Every row comes from one small tree of marks. The marks that hang from a mark follow it in brackets, in the order of their numbers. Every link used is in the known rows. Which tree was each row made from?
Known rows:
j335[j848[j234[j842[j452[j162 j517[j522]]]] j854]]: [-0.72 -1.85 -1.63 -0.35 -3.26 -0.72 -0.71  0.09 -2.23  0.64  1.49 -1.16
  2.46  2.45 -0.69  0.55 -0.84  1.02 -1.08 -1.52 -1.38 -2.77 -0.21]
j522[j517[j452]]: [ 1.13 -0.98 -1.79 -3.27 -1.29  0.66 -0.45  0.61 -0.89  0.97  0.90 -1.13
  2.41 -1.16  0.03  0.65  0.76  0.09 -1.21 -2.77  2.02  0.77 -0.16]
j335[j848]: [ 0.02 -1.31 -2.55 -0.26 -1.43 -1.97 -0.19  0.85 -0.76  0.31  0.82 -1.05
  2.04  1.26 -0.54  0.59 -0.50  0.04 -1.15 -1.78  0.33 -0.82 -0.85]
j842[j452]: [-0.12 -1.65 -2.04 -1.36 -1.65 -0.17 -0.69 -0.72 -1.73  0.88  1.07 -1.50
  4.12  0.04 -0.82  0.65 -0.13 -1.13 -0.97 -0.38 -0.72 -1.00 -0.46]
j162[j452[j517[j522] j842[j234]]]: [ 0.54 -0.74 -1.26 -4.27 -1.61 -0.55 -1.90 -1.31  0.81  2.16  1.93 -2.64
  5.75  0.27 -0.08  0.87  0.83 -1.77 -0.30 -0.91 -2.51 -0.28  0.23]
j335[j848[j234 j854]]: [-0.27 -1.76 -2.14  0.67 -2.74 -1.96 -0.14  1.02 -1.42  0.21  0.78 -0.25
  1.70  2.15 -0.79  0.72 -1.64  1.25 -1.14 -0.92  0.69 -3.19 -0.45]
j522[j517[j452[j162]]]: [ 1.05 -0.96 -1.66 -3.75 -1.36  1.60 -0.95  0.31 -0.77  1.16  1.21 -1.40
  3.09 -0.92  0.08  0.68  0.91 -0.07 -1.09 -3.14  1.58  1.27 -0.06]
j848[j234[j842[j452]] j854]: [-0.79 -1.87 -1.78 -0.27 -3.88 -0.07 -0.65  0.14 -3.17  0.95  0.99 -0.94
  2.97  2.05 -0.99  0.50 -1.63  1.17 -0.96  0.99 -2.36 -5.41 -0.28]
j517[j452[j162 j842] j522]: [ 1.25 -0.77 -1.61 -4.79 -2.25  1.89 -1.91 -0.53  0.89 -0.31  1.96 -2.82
  4.45 -0.56 -0.13  0.39  0.75 -1.52 -0.20 -1.52  1.26  4.75  0.17]
j848[j234[j842[j452[j162 j517[j522]]]] j854]: [-0.77 -1.97 -1.21 -1.19 -4.26  0.82 -1.16 -0.31 -2.80  0.95  1.40 -1.34
  3.26  1.89 -0.66  0.66 -1.19  1.04 -0.87  0.06 -2.55 -3.44  0.06]
j467[j176[j854[j848[j234]]]]: [ 0.13 -1.46 -1.09 -1.78 -3.20 -0.39 -0.55  0.43  0.27  0.56  1.01  0.52
 -0.52  1.80 -0.28  0.88 -4.04  2.05 -0.78  1.66  1.82 -2.84 -1.34]
j335[j848[j234[j842[j452]]]]: [-0.35 -1.61 -2.51  0.19 -2.25 -1.26 -0.09  0.61 -2.46  0.75  1.37 -1.31
  2.12  2.21 -1.21  0.31 -0.63  0.37 -1.12 -1.03 -1.17 -4.09 -1.11]
j176[j854[j848[j234[j842]]]]: [ 0.08 -1.69 -1.18 -1.39 -3.04 -0.90 -0.73  0.40 -1.31  0.13  0.46  0.26
  0.90  1.86  0.08  0.98 -3.31  1.45 -0.28  1.55 -1.04 -5.76 -0.85]
j522[j517]: [ 0.68 -1.21 -1.69 -2.75 -1.32  0.53 -0.24  0.73 -1.12  0.80  0.60 -0.83
  2.13 -1.08 -0.14  0.83  0.25  0.40 -1.33 -2.38  0.95  0.72 -0.59]
j773[j522[j517[j452[j162 j842]]]]: [ 0.69 -0.54 -1.48 -3.82 -0.55  0.92 -0.24  0.84 -0.01  0.02  1.43 -2.54
  2.55 -1.29 -0.61  0.73  0.23  0.06 -0.85 -1.61  3.07  3.94 -0.40]
j854[j848[j234[j842[j452[j162]]]]]: [-0.15 -1.74 -1.77 -0.88 -3.19  0.23 -0.98  0.26 -2.55 -0.04  0.62 -0.78
  2.89  1.97 -0.39  0.39 -1.77  0.46 -0.58  0.76 -0.81 -6.94 -1.18]
j335[j848[j854]]: [-0.36 -1.49 -2.27  0.08 -2.07 -2.26 -0.32  0.79 -0.86  0.19  0.55 -0.48
  2.07  1.63 -0.36  0.72 -1.16  0.84 -1.17 -1.27  0.29 -1.55 -0.30]
j234[j842]: [-0.32 -0.89 -2.56 -1.60 -2.20 -0.08 -0.73  0.48 -2.03  1.06  0.94 -2.25
  2.70  1.07 -0.38  0.18 -0.07 -0.13 -0.91 -0.32 -3.62 -2.15 -1.11]
j452[j162 j517 j842]: [-0.23 -1.10 -1.49 -3.71 -2.67  2.04 -2.29 -1.62  1.29  0.69  2.61 -2.75
  6.15  0.43  0.07  0.76  0.50 -2.22 -0.70 -2.87 -2.89  1.85 -0.09]
j162[j452]: [ 0.41 -0.64 -1.91 -3.07 -1.20 -0.64 -1.08 -0.11 -0.29  2.17  0.76 -1.87
  3.79  0.47 -0.09  0.71  0.15 -0.74 -0.42 -0.84 -1.89 -1.62 -0.22]
j854[j848[j234[j842]]]: [ 0.01 -1.60 -1.93 -0.50 -3.19 -0.55 -0.59  0.91 -2.26 -0.31  0.23 -0.57
  1.96  1.81 -0.27  0.42 -2.04  0.83 -0.65  0.84 -0.30 -6.73 -1.33]
j234[j842[j452[j162 j517]]]: [-0.85 -1.27 -1.97 -2.28 -2.46  1.19 -1.44 -1.07 -2.46  1.79  1.88 -2.80
  4.57  1.19 -0.39  0.28  0.70 -0.99 -0.94 -1.38 -4.80 -2.10 -0.56]
j842[j234]: [ 0.59 -1.42 -2.38 -0.54 -1.18 -1.99 -1.45  0.23 -0.75  1.66  1.14 -1.45
  4.55  0.70 -0.73  1.06 -0.34 -0.91 -0.98  0.97 -0.73 -1.58 -0.55]

Write each row's tree:
[ 1.08 -0.91 -1.77 -4.02 -1.17  1.43 -1.39 -0.17 -0.36  1.24  1.78 -1.65
  4.59 -0.76 -0.27  0.61  1.02 -0.72 -0.93 -2.22  0.95  0.35 -0.09]	j522[j517[j452[j162 j842[j234]]]]
[-0.94 -1.91 -1.44 -0.73 -4.16  0.60 -1.13 -0.32 -2.86  1.24  1.41 -1.25
  3.56  2.16 -0.73  0.63 -1.27  0.87 -0.98  0.10 -3.04 -4.76 -0.01]	j848[j234[j842[j452[j162 j517]]] j854]
[ 0.25 -1.07 -2.27 -2.89 -1.61  0.91 -2.54 -1.09  0.67  1.06  2.42 -2.40
  7.07  0.96 -0.86  0.68  0.00 -2.13 -0.41  0.40 -2.56 -0.61 -0.52]	j452[j162 j842[j234]]
[-0.38 -1.75 -1.40 -2.29 -2.17  1.24 -1.68 -1.69 -1.15  1.49  1.95 -2.14
  5.31  0.26 -0.30  0.91  0.59 -1.68 -1.02 -2.25 -1.92  0.38  0.06]	j842[j452[j162 j517]]
[-0.61 -1.32 -1.85 -2.25 -2.52  0.47 -0.95 -0.77 -2.56  1.29  1.55 -2.65
  3.57  0.68 -0.40  0.27  0.61 -0.68 -1.00 -1.03 -3.82 -1.26 -0.59]	j234[j842[j452[j517[j522]]]]
[ 0.08 -1.86 -2.02 -1.29 -1.10 -0.27 -2.27 -1.51 -1.69  2.35  2.07 -1.93
  6.91  0.99 -1.18  1.02  0.32 -1.84 -0.81  0.88 -1.90 -2.17 -0.18]	j842[j234 j452[j162]]
[-0.28 -1.52 -1.03 -2.26 -3.33  0.54 -0.98 -0.25 -0.55  1.05  1.49 -0.04
  0.47  2.24 -0.44  0.68 -3.62  1.81 -0.67  1.69  0.16 -3.82 -1.33]	j467[j176[j854[j848[j234[j842[j452[j162]]]]]]]
[ 0.15 -2.04 -1.18 -2.15 -1.73  0.13 -2.52 -1.99 -1.27  2.23  2.47 -2.36
  6.75  0.50 -0.68  1.27  0.90 -1.92 -0.92 -0.60 -1.78  0.40  0.31]	j842[j234 j452[j162 j517[j522]]]
[-0.12 -1.77 -1.85 -0.47 -3.12 -0.36 -0.63  0.47 -2.68 -0.22  0.39 -0.60
  2.44  1.81 -0.44  0.38 -1.92  0.62 -0.67  1.02 -0.44 -7.22 -1.25]	j854[j848[j234[j842[j452]]]]
[ 0.30 -1.18 -1.23 -3.62 -2.78  0.56 -1.24 -0.94  1.11 -0.37  1.90 -2.40
  4.21 -0.56  0.04  0.77  0.32 -1.58 -0.80 -2.19 -1.02  3.40 -0.13]	j452[j517[j522] j842]
[-0.02 -1.25 -1.58 -3.14 -2.25  1.08 -2.86 -1.86  1.16  1.50  2.99 -2.79
  7.45  0.86 -0.22  0.99  0.63 -2.51 -0.70 -1.64 -3.25  0.38  0.01]	j452[j162 j517 j842[j234]]
[ 0.10 -1.33 -1.16 -2.08 -2.89 -0.54 -0.62  0.32  0.55  0.58  0.88  0.41
 -0.33  1.54 -0.07  0.86 -3.81  1.83 -0.80  1.52  1.65 -2.03 -1.28]	j467[j176[j854[j848]]]
[-0.01 -2.00 -1.70 -0.76 -1.45 -1.50 -1.74 -1.58 -1.56  2.31  2.01 -1.83
  6.21  0.60 -0.83  1.16  0.48 -1.82 -1.18 -0.04 -1.67 -2.18  0.08]	j842[j234 j452[j517]]
[ 0.15 -1.17 -0.98 -4.63 -2.92  2.39 -2.32 -1.57  1.43  0.09  2.56 -2.94
  5.55 -0.15  0.16  0.85  0.70 -1.98 -0.55 -2.91 -2.05  4.52  0.06]	j452[j162 j517[j522] j842]
[-0.77 -1.30 -2.10 -1.74 -2.42  0.26 -0.92 -0.77 -2.62  1.51  1.54 -2.50
  3.85  0.95 -0.44  0.26  0.53 -0.81 -1.08 -1.04 -4.24 -2.62 -0.67]	j234[j842[j452[j517]]]
[-0.14 -1.86 -1.05 -1.74 -3.02 -0.10 -1.16 -0.27 -1.64  0.40  0.86  0.01
  1.83  2.00 -0.08  0.95 -3.03  1.07 -0.18  1.42 -1.47 -5.90 -0.71]	j176[j854[j848[j234[j842[j452[j162]]]]]]
[ 0.34 -1.33 -1.07 -4.07 -2.50  1.43 -2.90 -1.83  1.29  0.94  2.95 -3.00
  6.86  0.30 -0.14  1.06  0.81 -2.29 -0.54 -1.72 -2.36  3.12  0.17]	j452[j162 j517[j522] j842[j234]]
[ 0.29 -0.70 -1.61 -3.66 -1.44 -0.78 -1.88 -1.35  0.71  2.59  1.97 -2.50
  6.21  0.70 -0.14  0.80  0.69 -1.96 -0.40 -0.95 -3.18 -2.26  0.15]	j162[j452[j517 j842[j234]]]
[-0.19 -1.82 -1.61 -0.59 -3.37 -0.35 -0.73  0.21 -2.48 -0.09  0.57 -0.73
  2.55  1.77 -0.22  0.47 -1.70  0.47 -0.75  0.34 -0.68 -6.89 -1.06]	j854[j848[j234[j842[j452[j517]]]]]
[ 0.75 -0.63 -1.44 -3.46 -0.49  0.72 -0.16  1.13 -0.37  0.24  1.19 -2.40
  1.98 -1.28 -0.45  0.86  0.20  0.36 -0.97 -1.81  3.36  4.07 -0.35]	j773[j522[j517[j452[j162]]]]
[ 0.25 -2.03 -1.36 -1.41 -1.65 -1.21 -1.76 -1.56 -1.46  1.89  2.00 -1.95
  5.81  0.18 -0.77  1.22  0.64 -1.67 -1.11 -0.11 -1.06 -0.30  0.15]	j842[j234 j452[j517[j522]]]
